Each row comes from the steps of one walk. Every step used is in the known rows, and no mark comes twice. Write the walk behind each row, first mark first.
Known rows:
dugan/memimo: [ 1.94  0.21  0.10 -0.21 -1.44  2.64 -0.28  0.12  0.24  0.78 -1.96 -0.87
 -3.89 -0.26 -1.98  1.33 -0.83  0.22  1.03 -0.15  0.02 -0.61  1.68 -1.05
  1.29]
sonireb/duval/bedo/mepep/dugan/memimo/lanu: [ 0.42 -0.47 -0.79 -0.15 -1.32  1.39 -5.35  0.18 -0.25 -0.23 -1.48 -1.09
  3.75  0.11 -1.44 -0.87  1.32 -2.09  1.62 -1.33  0.19 -0.48  1.94 -0.89
  1.68]
duval/bedo: [ 0.25 -1.06  0.25 -1.10 -1.91  0.09 -1.10 -0.60  1.01 -0.48 -0.83 -0.68
  3.15 -0.27 -1.43  2.42 -0.41  0.20  1.33  0.29 -0.66 -0.28  1.94 -0.33
 -0.24]
bedo/midaz: [ 1.15 -0.53  0.21 -0.36 -2.05  0.52 -0.80 -0.13  0.70  0.59 -1.48 -1.84
 -1.29  0.02  0.31  3.76 -1.00  0.83  0.92 -0.39 -0.61 -0.30  1.59  1.60
  2.27]
mepep/dugan/memimo: [ 1.77  0.43  0.33  0.85 -2.04 -0.45 -2.18  0.84 -0.41  0.40 -1.30 -1.23
 -2.75  0.04 -2.16 -0.05 -0.59 -0.49  1.74 -1.71  0.49  0.11  2.24 -0.73
  1.97]
bedo/duval/sonireb: [ 0.46 -0.92 -0.46 -0.95 -2.16  0.33 -0.14  0.40  0.56 -0.36 -1.21  0.17
 -0.28  0.09 -1.53  3.91  0.68  0.53  0.81  0.50 -0.75  0.08  1.20 -1.33
  0.33]
sonireb/duval: [-0.22 -0.87 -1.11 -1.22 -0.97  1.61 -3.41 -0.17 -0.10  1.11 -0.65 -0.45
 -3.63 -0.38 -2.59  2.75 -0.86  0.01  1.17  0.86 -0.24 -0.34  2.44 -0.80
  1.29]
bedo/duval/sonireb/medi/lanu/memimo: [-0.46 -0.30 -0.99 -1.78 -2.10  1.99  0.82  0.06  0.81 -0.35 -0.25  0.53
  0.10  0.06 -0.57  2.96  0.86  0.57  0.43  1.08 -1.15 -0.12 -0.12 -1.30
  0.04]
sonireb/medi/lanu/memimo/dugan: [-0.34  0.75 -0.97 -1.62 -0.63  1.60  1.91 -1.20  0.45  0.72  0.06 -0.41
 -3.07 -0.08 -0.75 -0.07 -1.19  1.61  0.40  0.56 -0.84 -0.24 -0.17 -0.82
  0.61]
dugan/memimo/lanu/fura: [ 1.19  0.55  1.26 -1.48  0.31  2.77  0.98 -0.33 -0.66  0.72 -2.88 -1.07
 -3.79  0.00 -1.76  1.77 -0.90 -0.53  0.15 -0.76  0.66 -0.32  0.70 -1.87
  0.44]
medi/sonireb: [ 0.84 -0.60 -0.23 -1.03 -0.87  0.88 -0.49  0.32  1.46  1.07 -0.72 -0.24
 -2.87  0.06  0.92  0.35 -1.62  2.26  0.59  0.30 -0.38 -0.38  1.83  0.19
 -0.09]
memimo/lanu/duval: [-0.34 -0.02 -0.42 -2.16  3.24  0.21  2.80 -0.55 -0.70  0.33 -2.01 -0.25
 -2.32 -0.64 -2.10  2.50 -1.20 -0.69  1.02 -0.46  0.60  0.14  0.99 -0.38
  0.04]
sonireb/medi/lanu/duval: [-1.61  0.69 -0.73 -2.05  0.36  2.78  2.58 -0.42  1.05  0.94  0.14  0.34
 -2.50  0.42 -0.47  1.66 -0.97  0.40  0.68  1.14 -1.29 -0.41  0.36  0.57
  0.26]
mepep/dugan/memimo/lanu: [ 2.23  0.89  0.27  0.12  0.11 -0.53 -2.03  0.57 -1.19  0.18 -2.10 -1.54
 -2.13  0.03 -2.28  0.25 -0.15 -1.15  1.64 -2.53  1.24  0.30  1.89 -1.22
  1.47]
bedo/mepep/dugan: [ 0.54 -0.30 -0.05  2.26 -2.86 -2.24 -2.44  0.44  0.06  0.64 -0.50 -1.28
 -0.69  0.29 -1.64 -4.42 -0.25 -0.19  1.54 -1.77 -0.60 -0.20  2.40  0.01
  3.70]
lanu/medi/sonireb/duval: [-0.90 -0.84 -0.63 -1.65 -1.00  1.54 -0.76  0.07  1.84  1.23 -0.18  0.24
 -2.26  1.42  0.64  0.80 -1.69  1.42  0.52  1.11 -0.72 -0.42  0.94 -0.41
  0.94]
mepep/dugan: [ 0.99 -0.13  0.20  0.47 -1.70 -2.51 -2.12  0.39 -0.45  0.45 -0.52 -1.12
 -2.30 -0.06 -2.42  0.44 -1.03  0.01  1.81 -1.33  0.21  0.46  2.60 -0.38
  1.71]
dugan/memimo/lanu/duval/sonireb/medi: [ 1.16  0.03 -0.49 -2.17  1.48  2.93  2.67 -0.26 -0.03  0.08 -2.65 -0.83
 -2.32  0.11 -2.09  2.34  0.71 -0.93  0.03 -0.65 -0.01 -0.35 -0.04 -0.14
 -0.46]
bedo/mepep/dugan/memimo/lanu/duval: [ 0.74  0.44 -0.11  1.63 -0.90 -0.43 -0.50  0.66 -0.49  0.28 -1.65 -1.12
 -0.35  0.19 -1.22 -4.68  0.15 -1.48  1.55 -2.41  0.12 -0.39  1.40 -0.07
  3.40]
lanu/medi/sonireb/duval/bedo: [-1.09 -1.14 -0.50 -1.94 -1.41  1.56 -1.17 -0.09  2.24  0.60 -0.11  0.20
  1.08  1.48  1.07  0.99 -1.19  1.09  0.56  1.11 -0.90 -0.43  0.82 -0.26
  0.21]
memimo/lanu: [ 1.22  0.15 -0.14 -1.69  2.34 -0.07 -0.10 -0.74 -0.86  0.55 -2.26 -1.05
 -2.45 -0.38 -2.48  2.29 -0.63 -0.24  0.88 -0.95  0.76  0.20  1.59 -1.28
 -0.18]
bedo/duval/sonireb/medi: [ 0.09 -1.15 -0.77 -1.38 -2.35  1.20  0.34  0.04  1.04 -0.09 -0.85 -0.08
  0.06  0.64 -1.61  4.00  1.33  0.27  0.38  0.88 -1.43  0.10  0.75 -1.25
  0.66]
medi/sonireb/duval/bedo/mepep/dugan/memimo: [ 0.75 -0.71 -0.75 -0.05 -2.49  2.01 -4.71  0.98  1.37  0.30 -0.59 -0.51
  2.43  0.51  1.75 -2.30  0.24  0.30  1.13 -0.74 -0.26 -0.88  1.84  0.14
  1.11]
mepep/dugan/memimo/lanu/medi: [ 1.59  0.88  0.38 -0.06  0.00 -0.64 -1.08  0.43 -0.63  0.19 -1.99 -1.22
 -1.54  0.80 -1.96 -0.05 -0.23 -1.30  1.39 -2.23  0.96  0.33  1.29 -1.30
  1.50]

Which walk is each row?
[ 0.23  0.07  0.05 -1.95  2.18 -0.25  1.23 -1.00 -0.16  0.55 -1.84 -0.74
 -1.81  0.81 -2.00  1.82 -0.94 -0.30  0.59 -0.56  0.37  0.24  0.69 -1.50
  0.17] | memimo/lanu/medi
[ 0.75 -0.40 -0.72 -0.54 -1.37 -1.35  2.37 -1.18 -0.50  0.23 -0.82 -0.99
 -3.92 -1.47 -2.26 -0.50 -2.52  2.12  0.95 -0.05  0.03 -0.02  0.53 -1.63
  1.77] | lanu/memimo/dugan
[ 0.25 -1.00 -1.07 -1.45 -0.76  2.20 -2.95  0.50  1.12  1.31 -0.46 -0.02
 -3.08  0.02  0.70  1.23 -1.31  1.61  0.70  0.78 -0.31 -0.54  2.05 -0.09
  0.24] | medi/sonireb/duval
[-1.80  1.29  0.06 -0.27 -0.33  0.30  0.56  0.55  0.56 -0.43 -0.13  0.93
  2.82 -0.10  1.08 -2.17 -0.69 -0.31  1.67 -0.72 -0.46 -0.52  0.79  1.19
 -0.10] | medi/lanu/duval/bedo/mepep/dugan
[ 1.03  0.19 -0.30 -2.06  0.81  3.58 -1.13 -0.10  0.76  0.17 -2.40 -0.59
  0.91  0.88  0.18  1.19  0.06 -0.71  0.65 -0.59  0.59 -0.62  0.41 -1.42
 -0.22] | dugan/memimo/lanu/medi/sonireb/duval/bedo
[-0.94 -0.54  0.01  0.50 -1.92  0.34  1.29  0.48  0.90 -0.59 -0.73 -0.28
  3.70 -0.13 -0.63 -1.85 -0.29 -1.23  1.83 -0.61 -0.71 -0.63  1.11  0.92
  2.08] | lanu/duval/bedo/mepep/dugan/memimo
[ 0.47 -0.20 -0.85 -2.22 -1.21  0.22  1.99 -0.93  0.54 -0.31 -0.67 -0.67
 -2.31  0.03 -1.38  0.90  0.44  2.04 -0.90 -0.07 -1.27 -0.08 -0.65  0.46
 -1.49] | duval/sonireb/medi/lanu/memimo/dugan
[ 0.84  0.31 -0.16 -0.68  0.91  2.63  1.46 -0.04  0.03 -0.27 -2.70 -0.68
  1.39 -0.25 -0.98 -0.73  0.28 -1.51  1.18 -1.14  0.25 -0.80  0.59 -0.53
  0.93] | dugan/memimo/lanu/duval/bedo/mepep
[ 1.21  0.20  0.09  2.49 -3.19 -0.61 -2.39  0.71  0.10  0.62 -1.20 -1.42
 -1.00  0.37 -1.47 -4.86  0.14 -0.62  1.60 -2.04 -0.32 -0.52  2.07 -0.30
  3.81] | bedo/mepep/dugan/memimo
[-0.32 -0.61  0.01 -1.25 -1.03  0.52  1.27 -0.11  2.10  1.07 -0.34  0.01
 -2.15  1.50  0.80  0.30 -1.99  1.91  0.37  0.78 -0.85 -0.32  0.75 -0.22
  0.70] | lanu/medi/sonireb
[-0.10  1.64 -0.52 -0.97 -0.04  0.25  1.59 -0.69 -0.49  0.20 -0.49  0.23
 -3.46 -1.10 -0.07 -1.08 -2.25  2.21  0.91 -0.23  0.23 -0.32  0.05 -0.99
 -0.14] | medi/lanu/memimo/dugan
[ 0.05 -1.13 -0.81 -0.26 -2.31  0.73 -4.77  0.79  1.38  0.33 -0.07 -0.40
  2.59  0.44  1.59 -2.07  0.03  0.62  1.14 -0.53 -0.43 -0.61  2.10  0.39
  1.07] | medi/sonireb/duval/bedo/mepep/dugan
[-0.49 -0.16 -0.14 -0.96  1.75 -1.17  0.94 -0.24 -0.48 -0.61 -1.56 -0.69
  3.46 -0.20 -1.23 -0.58  0.05 -1.69  1.50 -1.71  0.34  0.12  1.03  0.13
  0.76] | memimo/lanu/duval/bedo/mepep/dugan
[ 0.25 -0.53 -0.79 -2.47 -1.48  1.05  1.18 -0.60  0.84 -0.14 -0.32 -0.36
 -2.43 -0.05 -1.45  1.66  0.68  1.29 -0.95  0.55 -1.45 -0.21 -0.19  0.76
 -1.67] | duval/sonireb/medi/lanu/memimo
[ 0.44 -0.36 -0.47 -2.26 -1.15  1.00  0.42 -0.42  1.02  0.09 -0.65 -0.45
 -2.24  0.61 -1.44  2.39  1.00  1.26 -0.87  0.22 -1.47 -0.15  0.24  1.02
 -1.93] | duval/sonireb/medi/lanu
[ 1.31  0.82  0.12 -0.16  0.71 -0.31 -0.15  0.71 -1.09  0.05 -1.97 -1.00
 -1.75 -0.12 -2.02  0.35 -0.48 -1.52  1.76 -2.23  1.13  0.29  1.51 -0.59
  1.32] | mepep/dugan/memimo/lanu/duval
[-1.01 -1.59 -0.77 -2.30 -0.63  0.55  4.02 -0.28  1.02  0.08 -0.61 -0.14
 -2.23  0.04 -2.35  2.96 -0.17  0.52 -0.30  1.01 -1.68 -0.16  0.26  1.66
 -0.34] | lanu/duval/sonireb/medi
[ 1.33  0.18 -0.16 -0.89  0.21 -0.18  0.38  0.48 -0.58 -0.22 -1.86 -1.31
 -1.36  0.44 -2.29  1.00  0.97 -1.42  0.72 -2.09  0.34  0.34  0.64  0.12
  0.57] | mepep/dugan/memimo/lanu/duval/sonireb/medi
[-1.25  1.67  0.03  0.00 -0.50  1.64  0.50  0.84  0.57 -0.52 -0.58  0.90
  2.72 -0.04  1.26 -2.35 -0.45 -0.56  1.72 -0.93 -0.28 -0.76  0.51  0.99
  0.12] | medi/lanu/duval/bedo/mepep/dugan/memimo
[-1.83  0.38 -0.58 -2.28 -0.08  2.72  2.16 -0.50  1.43  0.26  0.27  0.36
  0.98  0.48 -0.06  1.85 -0.43 -0.01  0.70  1.21 -1.43 -0.45  0.25  0.73
 -0.50] | sonireb/medi/lanu/duval/bedo
[ 0.04 -1.13  0.15  0.51 -3.09 -0.08 -1.55 -0.43  1.22 -0.32 -0.74 -0.89
  4.73  0.04 -0.85 -1.81  0.23 -0.13  1.23 -0.28 -1.11 -0.75  1.85  0.02
  1.42] | duval/bedo/mepep
[ 1.13 -0.19  0.30  0.78 -1.97 -0.49 -2.67  0.03  0.21 -0.80 -1.65 -1.52
  5.73  0.29 -0.85 -2.77  1.23 -1.55  1.61 -2.26 -0.03 -0.40  1.66 -0.47
  1.47] | duval/bedo/mepep/dugan/memimo/lanu
[-0.14 -0.15 -0.63 -2.54  2.37  1.08 -0.50 -0.46  0.39  0.86 -1.57 -0.31
 -1.45  1.04 -0.14  1.51 -0.87  0.16  0.32 -0.32  0.50 -0.01  0.60 -1.13
 -0.24] | memimo/lanu/medi/sonireb/duval
[ 1.72  0.48  0.03  1.95 -1.54 -0.72 -2.27  0.50 -0.52  0.42 -1.82 -1.64
 -0.48  0.35 -1.53 -4.61  0.52 -1.15  1.45 -2.71  0.27 -0.34  1.76 -0.66
  3.30] | bedo/mepep/dugan/memimo/lanu
[-1.58  0.33 -0.43 -2.11 -0.63  3.02  1.88 -0.46  1.60  0.10 -0.09 -0.19
  1.95  0.64  1.27  2.77 -0.32  0.01  0.68  0.81 -1.55 -0.47  0.01  1.88
  0.18] | sonireb/medi/lanu/duval/bedo/midaz
[-1.99  0.30 -0.68 -1.31 -0.80  2.66  1.83 -0.50  1.59  0.36  0.21  0.31
  1.82  0.67  0.36 -0.86 -0.03 -0.10  0.74  0.79 -1.75 -0.71  0.21  0.93
  0.58] | sonireb/medi/lanu/duval/bedo/mepep
[-0.68  0.45 -0.87 -1.87 -0.84  2.60  1.10 -0.88  0.79  0.92  0.44 -0.16
 -3.14 -0.14 -0.71  0.72 -0.87  0.78  0.38  1.10 -1.06 -0.39  0.30 -0.50
  0.43] | sonireb/medi/lanu/memimo
[ 1.63  0.68  0.10 -1.40  1.22  2.84  0.90 -0.05  0.52  0.70 -2.59 -0.72
 -2.41  0.87 -0.17  0.57 -0.67  0.03  0.54 -0.87  0.68 -0.47  0.31 -1.40
  0.10] | dugan/memimo/lanu/medi/sonireb
[-1.13 -0.96 -0.45 -0.36 -2.32  0.09 -2.45  0.39  2.13  0.43  0.20 -0.17
  2.79  1.87  1.42 -2.42 -0.52  0.43  0.88 -0.16 -0.89 -0.46  1.02  0.10
  1.71] | lanu/medi/sonireb/duval/bedo/mepep/dugan
